Known rows, with every step that occurs
sevik > nuzug > roru: [-12 -24  20  13 -13  21 -38 -39  10  28 -32 -14 -12   5  19 -43   6  23
 -10 -24   0 -12   4  32  23  15  -9   0  -1  -1  -1  17  15 -12  36  21
  25  25  -3  20   4  17 -29  -6  20 -14 -25   4   7  -1   0 -35 -35 -15
  -7  12  -6   3]
tima > bufime > nuzug > roru > dere: [-21 -15  34  13   8  18 -39 -39   2  38 -23 -13  14  16  25 -11 -56  14
  -4 -34 -26 -15  -2  57  33  18   6   3  -1  -1  -5   3   9  -4  32  32
  57  16 -47  25  11   9 -38   3  16  -2 -30   3   3  -9  -6 -32 -39  11
 -22 -17 -10   7]
nuzug > bufime > tima > sevik > dere > roru: [-36  -1  10  27  41  38 -50 -52 -25  32  -1 -25 -13  16  18 -44 -10  20
   0   7 -14  -4   2  35  40 -11   3  14 -25  10   7  -1   4  -7  41  38
  37  -7  -4  36  26  17 -29  -3   4 -12 -31   8  -8   6  -3 -35  32  35
  18 -25  51  24]
dere > bufime: [ -1 -17  12   9  -3  23 -11 -30  -7  28 -13 -11  -2  12  22   1  -2  14
   1   4 -20  -1  -2   3  33  -4   2 -13 -14  -7  -7  26  12 -23  16  17
  33   6   5  29  -1  16 -27   9  15   3 -18  19   2  -4 -10 -36  15  -8
 -25   1   4   5]
tima > sevik > nuzug > bufime: [-14 -25  27  14  36  27 -31 -38   3  26  -4 -16 -12   9  18 -68   4  21
  -4  -7 -10  -9  12  43  19  10  -2 -12   1   9   3  13   7 -16  35  25
  37   5 -14  23  21  15 -32 -14  17 -12 -26  29  -8   6  -4 -31   4 -17
  18  12  10   8]
nuzug > roru > dere > sevik > tima: [-22  -8  14  14   0  29 -43 -30   0  28 -52   5 -43   3  15 -16 -18  30
 -19 -21 -10  -9   1  31  41  11  -1  10 -14  15  -3  11  11   0  27  47
  56   4 -34  27  19  25 -29   2  14  -6 -28  11  10   1   0 -30 -54  33
  26   1 -12   8]
tima > bufime: [ -2 -21  16   6   7  17 -32 -34   3  24 -14 -26   1  15  25   7 -11  14
   0 -46 -24 -10   4  44  24   1  -1   6  -8  -4  -7  15  15 -15  20  27
  42  11  -7  31   4   4 -32   8   9  -4 -17  28  -9 -11  -7 -31  14 -13
 -19  -3   5   6]
nuzug > bufime > tima: [-22 -20  18  31  -2  20 -36 -53  -5  38 -26 -30  -8  11  18 -37   6  10
   0  -9  -3  -1  -2  49  30  12   4  13 -22   9  -2  23  12   5  35  24
  28   9  -8  24   1  14 -31   6   6 -17 -17  14   7   5 -10 -44  18  -3
   9 -10   5  23]
roru > dere: [-11 -10  18  20   4  21 -45 -18  -1  23 -14 -12   6  15  21   0 -13  16
  -5 -19  -5 -15  -7  23  23   4   0  -7 -12  -1 -16  17   6  -4  13  27
  38   0 -39  35 -10  22 -23   8  19   1 -17  29   1   2  -6 -35   1  -2
   0  -8  -1   3]
sevik > nuzug > bufime > tima: [-20 -24  25  31 -15  26 -38 -63  -1  40 -22 -40 -22   9  15 -65  28  16
  -1 -14  -2   0   3  50  23  10   0  16 -17   4   5  23  11  -1  36  17
  23  27 -11  24   8  13 -31   3  12 -18 -20  13   6   8  -6 -41   9 -16
  -1   7   4  25]
bufime > nuzug: [-16 -13  19  18   2  14 -31 -53  -7  32  -4  -1   8  12  18  -8 -42  13
   9 -31  -6  -7 -12  25  18   1   2 -14   0  -4  -6  19  11  -8  11  19
  17  22  -7  15   5  17 -18   7  17   4 -23  -3   8   0  -4 -43  13 -10
  -2  -8   5   6]
tima > sevik > dere > bufime > nuzug: [-18  -4  15  12  40  31 -10 -51 -20  27   9   8   4  17  19  -8 -51  24
   6  15 -28  -2  -2   4  38 -22   2 -30  -7  -1  10   9   7 -30  17  31
  23   9  -8  24  27  15 -21  -3  18  11 -27  -4   2  -4  -3 -39   8  28
 -29 -23  12   9]
dere > sevik: [-10 -12   8  11   3  19 -33 -36  -6  21 -17 -14 -38  10  19  -9  -5  16
  -3 -39 -12  -1  -4  21  23  -6   5  -3 -14  -9  -2  21  10  -9  17  32
  35  10   0  18 -10  21 -26   8  15   1 -23  12   6  -3  -7 -36  15 -13
  17  -1  -4  -2]
sevik > dere: [ -6  -4   7  21  -7  27 -35 -35  -2  21 -21  -1  -7  17  21   7 -10  27
  -5 -22  -5 -14  -7  24  23 -14 -10 -12 -11  -5  -4  14  10 -15  18  32
   8  13  -2  36  -3  21 -17   0  19  -1  -5  10   2   0  -4 -36   7  28
  -1 -18   6   4]
roru > nuzug > bufime > tima > sevik: [-34 -16 -14  32  63  25 -47 -35  -7  35 -14 -35 -14  12  14 -11  16   9
   8   5  -6  -1   7  49  41  20   7  10 -19  15  -9  14   1   2  40  24
  34 -13  -2  21  12   8 -30   0   6 -17 -27  27  -4   9  -3 -32  14  -2
  13 -16  13  32]
bufime > nuzug > roru > dere > sevik: [-25  -8  27  21   8  22 -31 -44 -10  36 -31   3 -26  11  21 -27 -52  14
  -6 -23 -16  -5 -10  36  31  10  12  -6  -3  -6  -4   8   9   4  28  34
  49  17 -43  12 -10  27 -31   5  19   3 -38  -8  14   0  -2 -40 -41   9
  16 -15 -17   2]
dere > roru > nuzug: [-16  -3 -29  13  16  19 -53 -17 -19  24   7 -18 -11  15  19  24  14  16
   1 -16  -9 -12  -3  13  42   8  -4   6  -9  -9 -25   6  11  -6  10  16
  32   5  18  27   2  20 -24   9  17  -4 -32  12  -4   5  -2 -31  32 -11
   7  -9  38   3]
bufime > tima > sevik > dere > roru > nuzug: [-37   9 -32  30  59  29 -67 -36 -24  28   6 -35 -19  15  12  28   6  18
   5  -5 -14  -5   0  13  50 -11  -1  19 -31   4  -4  -5   0  -7  21  33
  29  -6  13  32  21  13 -20   4   3  -6 -30   8  -7   0   7 -32  30  31
  -6 -31  54  26]
nuzug > bufime > tima > sevik > dere: [-28  -9  18  30  42  31 -41 -52  -7  30 -21 -21 -11  18  19 -37  -7  19
   1  -1 -12  -5   0  46  31  -7   1   4 -22  14  11  12   1  -5  42  42
  23  -6 -12  33  17  15 -26  -7   5 -14 -15  16  -2   3  -4 -35  11  34
  11 -26  13  26]
sevik > nuzug: [ -4 -21  16  15 -11  20 -38 -38   3  23  -8 -20 -11   8  16 -29  14  23
   3 -32  -1  -8   4  24  16   3  -6  -3  -5  -1  -2  18  14 -16  15  17
  17  25  -6  23   4  17 -22   4  23  -4 -16  17   4  -1  -2 -34   3 -26
  -8  16   5   1]
nuzug > roru > dere > bufime > tima > sevik: [-34 -12  24  25  51  30 -29 -29 -10  37 -32 -32   2  11  19 -16 -12  10
   0  26 -24  -2   2   9  50   9  12  15 -32  11  -1   8   5  -8  42  37
  65 -16 -42  33   9  10 -39   7   4  -8 -32  16   6  -7  -5 -34 -33   7
 -35 -13   4  32]
tima > sevik > dere: [-14  -7   8  15  47  26 -40 -30  -3  16 -11  -3  -5  17  19   0 -23  30
  -3 -16  -9 -14  -1  22  23 -14  -8 -14  -5   5   8   6   6 -21  21  39
  15  -5  -6  34  12  17 -19  -3  12  -2 -12  21  -3   1   1 -31   7  26
   4 -19  13   7]
sevik > nuzug > bufime: [ -9 -21  23  14 -15  24 -26 -44   5  30 -11 -16 -15   9  23 -64  18  23
  -7 -11  -6 -12   6  48  17   9  -4  -4   2  -2  -3  22  16 -11  34  15
  25  21 -11  22   5  20 -32  -8  24 -10 -22  22   1   8  -9 -35   4 -18
  15  14   1   2]
sevik > dere > roru > nuzug: [-13  10 -38  17   7  25 -52 -19 -21  25   5 -10 -16  23  20  28  10  26
  -5 -12  -9 -17  -2  14  45 -10 -10  -3 -11 -12 -20   3   7 -14  10  25
  22   7  18  32   7  26 -17   2  16   4 -25   2  -7   6  -1 -28  27  32
   3 -25  40   4]
nuzug > roru: [-14 -23  18  12   0  19 -33 -26   8  30 -35  -5   1  11  25 -18 -14  17
  -9 -21  -4 -11  -3  26  26  14  -4  -1  -3  -1  -3  15  15  -8  36  27
  26   7  -1  24  -5  16 -31   0  16 -11 -21   5   7  -1  -5 -34 -26   2
   3  -4  -7   4]

Rows
[-26 -18  13  21  33  27 -29 -51 -15  27  -5 -49 -16  10   8 -31  21  14
  10   7 -24   6   6   3  35  -6   4  12 -30   6  10  15   9 -19  22  23
  34   9  -9  29  22   3 -30   6  12  -4 -30  19   4 -11   1 -32  12 -25
 -46  10  19  28] => dere > bufime > tima > sevik > nuzug
[-38  -6 -19  26  65  26 -55 -31 -26  34   3 -39 -16  14  15 -13  16   5
   5  13 -11  -2   7  36  48  14   6  20 -22   7 -11   1   3  -1  35  26
  52 -14   4  22  18  12 -35   3   3 -16 -40  18  -7   8  -3 -29  36  -1
  23 -18  50  28] => dere > roru > nuzug > bufime > tima > sevik
[-19 -22  28   8   8  17 -28 -52   1  41 -25 -12   8  11  23 -15 -53  14
   2 -41 -22  -8  -2  52  28  15   3   2   1  -4   0   9  17  -7  36  27
  45  23  -9  12  15   5 -34   2  15  -8 -30  -8   1 -11  -6 -33 -24   1
 -22  -9  -6   6] => tima > bufime > nuzug > roru
[-25  -7  20  12  41  33 -10 -48  -8  32 -16   8   4  18  24 -24 -58  27
   1  18 -25  -4  -1  10  45  -8   0 -21  -1   1  11   5   9 -25  38  29
  29   6  -5  24  25  17 -28 -12  16   3 -34 -17   5  -8  -2 -36 -35  41
 -28 -25   2  13] => tima > sevik > dere > bufime > nuzug > roru
[-28 -12  17  26  35  30 -38 -38 -17  29  -5 -48  -6  11  10 -28  16  12
   7  17 -25   5   7   5  40  -3   5  13 -32   8   0  13   3 -14  21  28
  52   2 -45  39  17  10 -31   4  12  -3 -29  29  -1  -7   0 -32  -5 -16
 -41   5  17  30] => roru > dere > bufime > tima > sevik > nuzug
[-32 -18  18  25  51  22 -39 -46  -4  32 -15 -30  -4  11  15 -41  -4   7
   3  -3  -9  -2   1  45  28  10   9   9 -22  13   8  17   5   1  41  33
  36  -6 -13  29  15   6 -33   2   3 -18 -22  24   2   2  -5 -38  19  -6
  15  -9  15  28] => nuzug > bufime > tima > sevik
[-30 -17  11  28  53  17 -53 -45  -6  24 -12 -35  -1  12  11  -4  -6   9
  11 -22  -7  -1  -2  21  28   1   4  13 -29  14   6  17   4  -4  27  29
  28  -5 -10  29  14   5 -23  11   3 -10 -20  17   3  -5   3 -39  20 -15
  -8  -7  16  29] => bufime > tima > sevik
[-10 -15  21   8   6  14 -31 -53  -6  33   1 -15  11  14  18  -1 -44  13
  10 -48 -23  -7  -2  49  22   3   2  -2  -4  -5  -2  14  11 -12  16  23
  34  25 -12  18  14   4 -29   8  16   0 -25   6  -2  -9  -7 -36  15  -7
 -24  -7   7   6] => tima > bufime > nuzug
[-20 -24  25  13  40  24 -43 -33  11  22 -24 -18  -9   5  18 -44  -3  22
  -4 -17  -5 -11   9  24  23  12  -6  -1  -2   7   4   6  12 -18  39  26
  34   6  -8  24  18  11 -30 -12  18 -17 -31  11   5  -4   5 -31 -33 -19
  -3   9   4   8] => tima > sevik > nuzug > roru
[-12 -17  14   5   1  19 -40 -61  -6  30 -12  -3   0  10  10   4 -49  24
   4 -48 -23  -7   3  45  34   4  -3   7  -8  14  -1  14  16  -9  10  28
  34  26  -7  21  50  -2 -24   5  16  -3 -24   7  -1 -10  -3 -33  -3  18
 -16  -4  17  15] => sevik > tima > bufime > nuzug
[-28  -9  23  26  -3  27 -27 -35  -8  42 -41 -32   2  11  22 -12  -3  10
  -4  19 -18   1  -4  12  51   8  12  20 -33   3  -6  14   8  -1  34  31
  55   5 -37  35  -9  15 -38  11   8 -11 -25  11   9  -9  -8 -38 -32  11
 -38 -10  -4  27] => nuzug > roru > dere > bufime > tima
[-24 -14  23  13   4  23 -46 -48   0  36 -38   4   7   7  12  -9 -60  26
  -9 -34 -22 -13   2  56  44  18  -1  11  -3  18  -4   6  14  -4  26  38
  60  19 -44  25  48   6 -33  -2  17  -9 -30   3   1  -3  -3 -29 -55  37
 -12  -8   1  17] => sevik > tima > bufime > nuzug > roru > dere
[-26 -18  18  24 -15  27 -34 -68 -11  37 -26 -42 -63   6  15 -71  28  12
   3 -19  -9   7   4  52  25   3  11  17 -20   1  10  24  11   3  36  29
  34  30  -9  13   1  19 -31   1  12 -10 -30   8   7   5  -3 -38   9 -16
  18   8  -3  18] => dere > sevik > nuzug > bufime > tima
[-12  -7  10  12   2  28 -48 -34 -10  17 -32   0 -43   4  10  -1 -13  28
  -9 -28 -11  -8  -2  26  34  -1   2   8 -20  11  -4  18   7  -4   4  45
  49   3 -34  31  17  21 -22   9  15   5 -25  26   3   4  -2 -29 -14  26
  29   2  -1   4] => roru > dere > sevik > tima
[-21   0   4  24 -12  30 -22 -55 -16  34 -21 -29 -12  15  19   5   4  22
   5   8 -16   3  -8   6  43 -23   2   7 -33  -3   6  22  10 -15  19  28
  18  14  -1  39   1  14 -21  12   8  -2 -11   4   4 -11  -7 -40  14  29
 -49 -22  10  23] => sevik > dere > bufime > tima
[-12 -12 -16  20  17  26 -30 -19   2  30 -14 -11 -11  14  24  -7  16  17
  -8  -1  -5 -14   4  50  37  20   1  -7   0  -1 -19  19   5  -6  30  16
  27   2   6  21  -7  18 -31   0  15 -11 -22  23  -3  15 -11 -31  10   3
  23  -9  -2   7] => roru > nuzug > bufime
[-16 -16  24  19   5  24 -41 -17   4  30 -38  -6   6  10  24 -13 -15  16
 -15 -13  -7 -16  -3  28  28  20  -2   0  -5   3 -12  11   6  -6  31  32
  43   2 -37  33  -9  25 -35   4  20 -10 -20  14   7   1  -9 -34 -40   6
   2 -10 -11   5] => nuzug > roru > dere
[-13   4   4  16  -7  23 -45 -37 -21  23   2  -2  -9  17  21  -2 -10  27
  -7 -21 -10 -15  -6  10  31 -21  -9   0 -13  -6 -10   3  15 -18  14  30
  22  10   7  36   5  27 -25   3  19  -1 -22   2  -5  -2  -5 -33  27  28
   6 -19  43   0] => sevik > dere > roru
[-16 -14  10   4   1  19 -35 -69 -16  28 -19  -6 -43   8   8  -1 -49  20
   3 -57 -30   0   0  50  36  -4  10   9 -12   5   7  15  15  -8   7  38
  46  25  -6   9  46   4 -23   6  12   5 -33   1   1 -12   0 -31  -1  18
   1   2   6  10] => dere > sevik > tima > bufime > nuzug
[-19 -18  29  10  38  35 -20 -16  -2  26 -20 -20  -3  10  21 -44  -1  20
 -10  25 -27  -8   9   7  42  11  -1  -4  -8   4   1   5   6 -27  35  29
  61  -4 -40  34  17  16 -41  -9  20  -7 -37  25   1  -4  -7 -24 -46  -8
 -28   8   2  13] => tima > sevik > nuzug > roru > dere > bufime
[-28  -9  17  18   0  26 -40 -50  -6  36 -42  13 -36   1  13 -22 -60  30
  -8 -23 -11  -6  -4  36  42  12   8   1  -6  15  -1   9  11   5  21  46
  50  18 -39  14  27  20 -25   3  19   0 -36 -13  12   5   3 -35 -54  36
  25  -7  -7   8] => bufime > nuzug > roru > dere > sevik > tima
[-27 -15  29  23   7  22 -41 -37  -3  38 -23   3  14  13  22 -21 -55  16
  -5 -16  -6 -14 -12  36  30  18   3  -7   1   2 -10  13   6   0  28  28
  40  14 -43  20  -2  21 -29   2  22  -5 -27  -8  12   3  -3 -40 -40   9
   0 -15 -11   7] => bufime > nuzug > roru > dere
[-27 -20  15  29  38  21 -57 -54  -7  23  -6 -46 -13   7   7 -31  14  13
  11 -22  -4   2   3  22  24   2  -3  15 -22  13  13  13   9  -9  26  27
  25  12 -14  24  21   3 -23   2  10 -10 -24  20   5  -8   5 -36  10 -29
 -17  11  17  31] => bufime > tima > sevik > nuzug
[-19  -1  18  15 -11  34  -5 -52  -8  40 -25  10   0  16  28 -19 -48  29
  -4   9 -18  -5  -5  13  44 -10   0 -18  -3  -8   5  12  15 -19  32  24
  21  24   1  18   6  22 -26  -4  20   4 -26 -26  13  -3  -6 -42 -33  42
 -34 -27  -5   9] => sevik > dere > bufime > nuzug > roru
[-25  -7  29  10  13  19 -27 -47  -6  38 -29 -16 -25  15  24 -21 -56  13
  -5 -41 -32  -3  -4  56  39  12  13   4  -6  -6   3   5   8  -1  32  39
  69  19 -45  13   4  12 -39   9  15   3 -42   0   1 -10  -5 -30 -39  12
  -5 -15 -17   1] => tima > bufime > nuzug > roru > dere > sevik
